Known rows, with every way that one mark hangs from another:
C(L): [-44 -21  12  11 -19   5   7   1  -3 -23  28 -11   5  24  -2   0  22 -43
 -34 -26]
F(D(J K(L) U Y)): [-12   8  12   1 -14 -10 -15   3   4   9  10   1 -20  10 -12  -6 -15 -12
  22  -5]
F(D(J K(L(C)) U)): [-17  -4  29   4 -33   7 -20  14  -4   1 -22   2 -23 -10 -15   3   1 -15
   9 -17]
Q(F(D(J K(L) U))): [ 21 -10  33 -13 -15  20  -6  13   1 -16  19  -1 -19  15  -4  -6 -14  -3
   3 -12]
D(F K Y): [ 13  24  -5   4  14 -12  19 -35   6  -5  38 -26 -23   5  -8 -13   3 -21
  -2  -8]
F(D(K(L) U)): [-15 -30  49   7 -33  -2 -26   3  -2 -14  -2  -1  -8  -9  -2   5  10 -19
  14 -17]
U(D(Y)): [-14   5  -3  -1  -9 -10   4 -19  -8   3  54  -4  27  -4  -3   0  17 -13
 -48   8]
Q(F(D(K U))): [ 29 -27  40 -12 -24  16  -9  15   8 -17  26  -2 -20   2   7  -1   8   0
 -14 -14]
Q(F(D)): [  4 -22  38  -7 -28  32   3  11   5 -21  39   1 -13  15  17  -1  14   1
 -53 -10]
Q(F(D(J))): [  4  -1  28 -11 -23  31   6  12   9  -9  32   5 -17  19   7  -8   3   3
 -51  -7]
L(C K): [ -4  -7  14  -1 -43  53  22  17 -16   7 -13  -9 -14   7 -24  21 -10 -46
 -71 -28]
F(D(U Y)): [-14 -14  15   0 -33  -2 -13  16  22   9  45   0  -4  -3  14  -1  13  -6
 -22  -3]
U(D): [-19  -2  26   5 -22  -2  -8 -15  -7  -7  32   0  31 -17  -3   2  28 -19
 -52   0]
F(D(K(L) Y)): [-28 -14  25   8 -15  -1  -4 -15 -16 -11  16  -2 -18  17   1   3   1 -12
  -6  -9]
Q(F(D(J K U Y))): [ 33   0  10 -18 -11   7   1  12  12   1  37  -1 -29  14  -3  -9 -11   5
  -3  -5]
U(D(F J Y)): [ -3  47 -15   8  16   4  11 -28   8  15  54  -4  17 -11 -13 -18   3  -6
 -33  11]
F(D(K)): [-22 -17  49  10 -34  -2 -18 -10  -1  -9  -4   2 -21  -7   1   7  30  -9
 -24 -13]
F(D(J K)): [-25  12  38   5 -29   0 -17  -9   6   5 -14   9 -27  -2 -13   0  18  -5
 -18 -11]
F(D(J U Y)): [-14  13   4  -3 -28  -3 -15  16  28  23  34   5 -11  -1   2 -10   2  -5
 -15   1]
L(K): [ -4  -4  28  -1 -35  37  13   1  -1   5  10  -7   0  21 -20  11 -13 -46
 -52 -21]
U(D(F)): [ -8  10  24  16  -1  13   0 -26   1 -10  42  -7  27 -29  -2  -8  28 -14
 -42  -1]

Rows:
[-26  10   6   4 -16   7   1  -7 -18   4  -5   3 -32  14 -13   2  -9  -7
 -13 -10]	F(D(J K(L(C)) Y))
[ 18  36 -23 -20  -8 -38  -2   1  18  26  17 -15 -20   8 -30 -12 -13 -26
  23  -4]	D(J K U Y)
[-30 -22  53  14 -29   6 -16 -12 -15 -23  -8   1 -13   4   0   5  14 -16
 -11 -16]	F(D(K(L)))
[  2  35 -29 -18 -17 -18   5  15  31  28  44 -13  -2  13 -13 -16 -13 -26
  -8   1]	D(J U Y)
[-17  18  22   2  -2  -9  -7 -28 -25  -7  -3   2  16  -6 -30  -2   1 -20
 -10  -3]	U(D(J K(L)))
[  9   7   6 -14 -14  26  14   9  10  -1  49   2 -20  28   9  -9  -6   6
 -45   0]	Q(F(D(J Y)))
[ 34  17  -9   0  10 -20   5 -15  21   4  42 -29 -16 -11 -10 -15  -2 -23
  31  -9]	D(F K U Y)
[-25  13  13   4  -9  -3  -5 -15 -10   3   6   4 -25  21 -10  -4  -9  -8
  -1  -6]	F(D(J K(L) Y))
[  6  22 -29 -16  -7 -17   8   7 -11  11   1 -20 -20  13 -31  -5 -31 -33
  28 -10]	D(J K(L(C)) U Y)
[-12  -1   7   1   5 -16   3 -32 -33 -12  29  -6  17   4 -17   4  -2 -18
  -9   1]	U(D(K(L) Y))
[  9 -16  17 -11 -18  25  11   6   5 -12  58  -2 -14  24  20  -3   2   3
 -51  -3]	Q(F(D(Y)))
[ -7  24  18  -1  -9 -17 -10 -25 -10   4   1   5  11 -15 -29  -3  16 -14
 -22   0]	U(D(J K))
[ 23  44 -21  -2  26 -13   9 -18  11   7  29 -25 -16  10 -28 -25 -36 -29
  50  -6]	D(F J K(L) U Y)
[ 10  18   3  11  19 -12   6 -42  -8  -2  42 -11  10 -19 -12  -8  12  -8
 -13   4]	U(D(F K Y))
[ 12   2  13 -12  -2  18  13  -3 -10 -13  30   0 -26  35  -3  -8 -20   3
 -15  -7]	Q(F(D(J K(L) Y)))
[-13  32 -25 -10  -3  -8  24 -13 -26   4  -4 -16 -27  29 -30  -2 -26 -30
  -2 -11]	D(J K(L(C)) Y)
[ 23   6 -15   3  12   1  15  -7  -9 -11  26 -34 -18  -5 -12  -8 -20 -31
  33 -15]	D(F K(L(C)) U Y)
[ 21   1   3 -17 -16  20   4  22  20   3  55   0 -16  17   8 -12 -11   5
 -26  -2]	Q(F(D(J U Y)))
